What can hang from each mark
U: B H T X
X: U Y
Y: X
B: G U
T: U
H: U
R: U

Each row was made from one small tree. The marks that hang from a mark follow it in brackets, in alphabetical order. Every link used is in the known rows. Write each row's tree.
Known rows
H[U[B T X]]: 2.21	-2.17	0.09	-1.88	4.58	1.03	2.06	3.52	0.65	3.63	-0.27	-2.00	-3.08	0.07	2.75	-0.58	2.32	0.79	0.75	-2.08	-5.17	0.50	4.36	-1.11	-0.88	0.75	0.39	0.92	-2.53	1.64	1.78
U[X]: -0.19	1.41	1.08	-1.39	1.16	0.64	1.43	2.31	0.87	1.22	0.21	-0.80	-0.51	-0.36	0.56	-0.56	-0.17	-0.84	-0.82	0.01	-4.20	-0.60	0.33	0.65	-1.04	0.92	2.66	-0.53	-1.15	-0.57	-0.42
Y[X]: -0.77	1.05	-0.70	-1.93	2.62	0.04	1.21	2.06	-0.01	1.91	0.37	-0.32	-0.36	-0.32	0.84	0.28	-0.61	-1.14	-0.68	0.31	-0.44	1.08	-1.98	-0.15	-1.15	1.59	1.02	-1.32	0.23	0.58	-0.53
U[B H T X]: 2.88	-0.17	3.05	-2.06	6.72	0.44	1.84	7.10	0.16	8.26	1.28	-2.16	-7.15	-0.26	0.83	-0.71	1.21	1.34	-0.24	-0.48	-5.92	3.62	4.05	-0.07	-1.34	0.70	0.90	-5.40	-3.95	2.41	2.43
T[U[X[Y]]]: -0.21	0.50	0.53	-1.47	-0.74	1.18	2.83	-0.33	0.94	-0.47	-0.54	-1.54	3.06	0.00	-1.03	-0.21	-0.88	-0.78	-0.22	-1.46	-3.21	-0.47	-0.11	-0.38	-1.51	-0.99	-1.37	-0.32	-1.24	-0.42	-0.64
T[U[B[G] H X[Y]]]: 2.02	-0.56	1.26	-1.64	0.57	2.55	3.98	2.88	1.38	2.17	-0.15	-2.03	-0.79	0.20	0.69	0.08	-0.52	-0.47	0.72	-2.11	-1.94	1.20	0.36	-0.25	-1.72	-1.52	-1.56	-2.75	-3.26	0.25	0.30
R[U[T]]: -1.89	-0.18	-0.31	-0.66	0.37	0.12	1.14	0.53	-0.67	-1.23	0.25	0.06	0.07	0.08	-2.39	0.05	1.57	0.23	0.94	0.64	-2.83	1.55	0.22	-0.05	-0.80	-1.21	-3.63	1.00	0.49	1.66	0.17
U[B T]: 2.12	-0.66	1.54	-0.83	3.28	-1.23	1.30	2.77	-0.99	5.97	0.82	-0.81	-6.17	-0.02	1.87	-0.09	2.11	2.39	0.79	-1.31	-2.93	2.73	3.88	-1.07	-0.23	-0.05	-0.74	-3.16	-1.67	2.67	2.03
X[U[B T] Y]: 1.30	-0.08	-0.82	-2.26	3.98	-1.43	0.66	-1.08	1.02	2.27	1.34	-0.67	-2.05	0.23	1.93	0.27	-1.27	2.50	-1.05	-1.32	-1.12	0.26	-0.14	-0.22	-2.64	0.52	-1.86	-1.69	-3.81	1.94	2.54
T[U]: -0.22	-0.19	0.41	-0.09	-1.93	1.56	2.04	-1.43	0.06	-1.97	-0.78	-0.75	2.66	0.15	-0.95	-0.02	0.41	-0.41	1.15	-1.34	-0.54	0.51	0.57	-0.91	-0.22	-1.70	-3.30	-0.26	0.85	0.12	-0.63
U[H]: 1.02	-0.75	0.47	0.11	2.28	1.01	-0.83	2.04	0.35	1.21	0.29	-0.56	-0.55	0.19	-1.52	-0.05	-0.66	-0.20	-0.08	0.81	1.23	1.55	-0.20	0.37	-0.08	-0.11	-1.08	-1.67	-1.19	0.41	0.77
U[B[G] H T X[Y]]: 3.16	-1.62	1.57	-2.27	5.90	0.42	3.26	7.64	1.17	8.99	1.73	-2.39	-7.60	0.02	2.35	0.24	-0.32	1.32	-0.67	-1.12	-4.12	2.41	3.06	0.54	-2.25	0.14	1.35	-4.89	-6.50	1.66	1.93
U[T X[Y]]: 0.00	-0.02	0.65	-2.10	4.09	-1.46	1.54	3.22	0.49	5.03	1.14	-1.67	-2.14	-0.24	-0.13	-0.24	-0.77	0.86	-1.93	-0.19	-5.98	-0.12	2.53	0.41	-1.99	0.96	1.56	-1.38	-3.58	0.63	0.56
T[U[B X[Y]]]: 1.30	0.91	1.34	-2.03	-0.13	0.97	3.42	0.57	0.80	1.55	-0.54	-1.70	0.66	0.02	0.36	-0.35	-0.23	-0.08	0.43	-2.38	-3.73	0.40	0.38	-0.92	-1.55	-0.96	-1.15	-1.68	-1.89	0.49	0.41
B[G U[H T X]]: -0.58	-4.53	0.01	0.07	2.27	3.87	4.24	4.44	1.16	2.53	1.19	-1.74	-5.19	0.33	2.27	0.33	1.06	0.10	0.87	-0.79	-1.54	2.66	4.20	1.05	-1.65	-1.78	-0.13	0.51	-1.64	-0.47	-0.03
B[G U[H X]]: -0.60	-3.61	-0.33	0.12	0.60	4.49	4.05	3.39	1.71	0.58	0.59	-1.36	-3.34	0.40	2.34	0.29	0.34	-0.85	0.87	-0.77	-0.01	1.60	1.77	1.31	-1.60	-1.69	0.51	1.42	-1.22	-1.40	-0.43
H[U[B[G] T X[Y]]]: 2.38	-3.16	-0.95	-2.07	4.08	1.04	2.96	3.86	1.28	4.12	0.06	-2.15	-3.44	0.24	3.84	0.05	1.27	0.73	0.43	-2.54	-3.92	-0.32	3.69	-0.66	-1.58	0.30	0.75	1.15	-4.35	1.07	1.42

Which tree is each row?
1.96	0.37	1.60	-1.95	1.47	1.69	2.82	2.01	1.03	2.41	-0.39	-2.11	0.26	0.15	-0.65	-0.38	-0.60	-0.22	0.33	-1.81	-2.82	1.49	0.25	-0.63	-1.58	-1.05	-1.88	-2.72	-2.72	0.76	0.94 -> T[U[B H X[Y]]]
0.49	-0.03	0.85	-1.39	0.87	1.89	2.21	1.16	1.20	0.37	-0.36	-1.95	2.69	0.12	-1.98	-0.27	-1.36	-0.89	-0.24	-0.90	-2.35	0.61	-0.04	-0.12	-1.57	-1.05	-2.10	-1.43	-2.04	-0.08	-0.05 -> T[U[H X[Y]]]
1.66	-0.32	0.77	-1.22	4.82	0.96	0.52	1.26	0.69	1.67	1.46	-0.61	-3.96	0.14	1.67	-0.10	0.63	1.83	0.32	-0.45	-0.88	2.46	1.42	-0.16	-1.59	0.20	-2.67	-3.47	-2.02	2.42	2.60 -> X[U[B H T]]
2.35	-1.42	-0.89	-2.29	3.33	0.84	1.47	1.97	1.47	2.23	-0.77	-1.83	-0.49	0.21	2.58	-0.49	0.49	0.07	0.07	-2.22	-3.28	-1.13	1.35	-0.80	-1.39	0.85	1.25	2.06	-3.35	0.55	1.63 -> H[U[B X[Y]]]
0.40	0.12	-0.36	-2.60	5.32	1.28	2.41	3.56	0.70	2.92	1.52	-0.71	-3.83	-0.15	2.96	0.51	-0.08	-0.05	-0.18	-0.30	-0.47	2.70	-0.99	-0.01	-2.34	1.37	-0.61	-3.77	-1.55	1.89	0.82 -> Y[X[U[B[G] H T]]]
1.29	0.02	0.94	-1.71	-1.04	1.79	4.52	1.43	1.17	1.37	-0.34	-1.68	-0.47	0.09	1.81	0.10	-0.13	-0.37	0.79	-2.68	-2.81	0.13	0.48	-0.52	-1.69	-1.41	-0.84	-1.70	-2.45	-0.02	-0.26 -> T[U[B[G] X[Y]]]
-0.63	1.05	-0.82	-2.36	4.36	1.28	0.94	1.59	0.94	0.16	0.96	-0.37	-0.05	-0.19	1.11	0.25	-1.13	-1.02	-0.83	0.52	0.30	1.60	-2.92	0.27	-2.16	1.79	-0.48	-2.30	-0.46	0.97	0.25 -> Y[X[U[H]]]
0.77	-0.65	1.96	-1.29	5.92	0.81	1.09	5.83	0.42	5.32	1.33	-1.92	-3.70	-0.26	-1.13	-0.53	0.21	0.39	-1.00	0.79	-5.21	2.26	3.52	0.66	-1.27	0.69	0.55	-3.37	-2.93	1.17	1.03 -> U[H T X]
-0.47	-4.58	-0.60	-0.41	2.64	3.06	4.05	4.05	1.48	3.19	1.26	-1.98	-4.47	0.41	1.85	0.50	-0.13	0.37	0.11	-0.88	-1.18	2.04	3.40	1.12	-2.23	-1.69	-0.18	0.86	-2.94	-0.56	0.23 -> B[G U[H T X[Y]]]
0.50	-0.96	-1.16	-1.61	4.98	-0.51	-0.53	-0.51	1.46	0.96	1.58	-0.87	0.07	0.35	-0.58	0.37	-2.38	1.66	-1.69	0.16	0.27	0.34	-0.68	0.53	-2.63	0.30	-2.92	-1.66	-3.90	1.35	2.17 -> X[U[H T] Y]
1.93	0.68	2.58	-2.20	4.43	-0.54	2.65	5.04	-0.16	7.14	1.05	-1.61	-6.68	-0.38	2.41	-0.63	1.86	1.53	-0.04	-1.38	-7.16	2.11	4.03	-0.46	-1.25	0.85	1.96	-3.74	-2.79	2.06	1.63 -> U[B T X]
2.91	-1.40	2.62	-1.62	5.39	1.67	3.60	8.32	0.74	8.06	1.63	-2.06	-8.73	-0.11	2.89	0.00	1.30	0.95	0.41	-0.99	-4.61	3.43	4.13	0.42	-1.52	-0.02	1.32	-5.30	-4.75	1.78	1.51 -> U[B[G] H T X]
0.29	-0.53	0.44	-2.22	2.89	1.04	3.21	4.81	0.64	2.89	0.86	-1.23	-3.42	0.12	-0.61	0.14	0.63	0.19	0.47	-0.07	-4.14	2.19	-0.11	0.63	-2.28	-1.03	-1.86	-1.54	-3.69	1.91	1.09 -> R[U[B[G] H T X[Y]]]
-0.03	0.62	-0.57	-2.61	4.21	0.83	2.78	2.56	0.54	2.34	1.42	-0.42	-3.48	-0.24	3.64	0.53	0.28	0.03	-0.08	-0.72	-1.12	1.97	-0.84	-0.21	-2.31	1.40	-0.09	-3.00	-0.99	1.67	0.47 -> Y[X[U[B[G] T]]]
-1.10	0.93	-0.79	-2.47	4.45	0.38	1.53	1.35	0.38	1.04	1.24	-0.35	-1.10	-0.31	1.76	0.31	-0.30	-0.22	-0.82	0.13	-1.49	1.46	-1.11	-0.10	-2.18	1.77	-0.48	-2.10	-0.15	1.38	0.13 -> Y[X[U[T]]]
2.13	0.59	1.70	-2.87	4.97	-1.75	2.37	4.44	0.27	8.03	1.13	-1.94	-5.60	-0.25	1.92	-0.41	0.25	1.87	-1.11	-1.55	-6.66	1.23	3.05	-0.35	-2.02	1.01	2.01	-3.35	-4.62	1.90	2.05 -> U[B T X[Y]]
2.24	-2.96	-0.30	-1.59	3.69	1.92	3.13	4.30	1.00	3.48	0.01	-1.93	-4.18	0.15	4.28	-0.12	2.41	0.50	1.20	-2.42	-4.14	0.27	4.42	-0.74	-1.04	0.16	0.73	0.84	-3.02	1.12	1.14 -> H[U[B[G] T X]]
1.96	-0.67	-0.48	-2.15	5.57	-0.75	0.07	0.36	1.29	3.10	1.54	-1.06	-2.37	0.34	0.85	0.25	-1.71	2.38	-1.14	-0.75	-0.20	1.34	-0.32	0.01	-2.66	0.44	-2.68	-2.77	-4.56	2.21	3.16 -> X[U[B H T] Y]
2.23	-1.36	-0.26	-1.81	2.96	1.68	1.65	2.38	1.18	1.70	-0.87	-1.60	-1.21	0.12	2.92	-0.63	1.57	-0.19	0.80	-2.15	-3.57	-0.54	2.06	-0.87	-0.81	0.78	1.20	1.72	-2.17	0.68	1.35 -> H[U[B X]]
1.76	-0.40	0.10	-0.85	2.15	2.43	1.38	0.97	1.56	-0.62	1.08	-0.15	-3.13	0.27	3.11	0.33	-0.07	0.61	0.76	-0.81	1.55	1.37	-0.93	0.43	-1.62	-0.20	-1.62	-2.58	-2.09	1.01	1.53 -> X[U[B[G] H]]
3.03	-1.63	1.91	-0.72	5.56	-0.17	0.44	4.81	-0.67	7.07	1.05	-1.35	-6.67	0.12	0.35	-0.14	1.42	2.20	0.70	-0.47	-1.72	4.27	3.66	-0.69	-0.30	-0.21	-1.78	-4.65	-2.78	3.06	2.84 -> U[B H T]
-1.21	-1.35	-0.46	-1.06	1.30	1.22	1.92	-0.15	1.05	0.99	0.00	-1.33	-0.08	0.20	0.11	-0.48	-0.55	0.15	-0.59	-0.84	-2.32	0.46	1.01	0.40	-1.77	-0.50	0.69	2.98	-0.66	-0.79	0.51 -> B[U[X[Y]]]
2.07	-0.57	2.04	-1.73	3.09	0.66	4.38	6.24	0.34	6.79	1.39	-1.51	-8.20	-0.29	4.37	0.02	1.93	1.11	0.48	-1.81	-5.85	1.77	4.19	0.08	-1.42	0.10	2.40	-3.75	-3.54	1.31	0.73 -> U[B[G] T X]
1.82	0.48	2.18	-1.52	1.11	2.51	3.00	2.43	0.73	1.77	-0.45	-1.87	-0.52	0.04	-0.27	-0.54	0.54	-0.43	1.05	-1.68	-3.16	2.08	1.01	-0.72	-1.08	-1.09	-1.90	-3.03	-1.47	0.84	0.67 -> T[U[B H X]]
-0.48	0.10	0.37	-1.16	0.95	-0.11	1.73	1.38	-0.87	0.85	0.21	-0.13	-2.36	0.11	-0.98	-0.05	2.27	0.93	1.44	-0.24	-3.33	2.45	0.50	-0.53	-0.84	-1.18	-3.39	-0.09	-0.19	2.59	1.20 -> R[U[B T]]
1.71	-1.23	0.41	-0.88	3.83	1.81	1.64	2.07	1.05	1.46	1.63	-0.52	-4.97	0.23	3.07	0.39	0.69	1.58	0.72	-0.79	-0.01	2.34	1.46	0.22	-1.71	-0.31	-2.40	-3.54	-2.54	1.86	2.00 -> X[U[B[G] H T]]
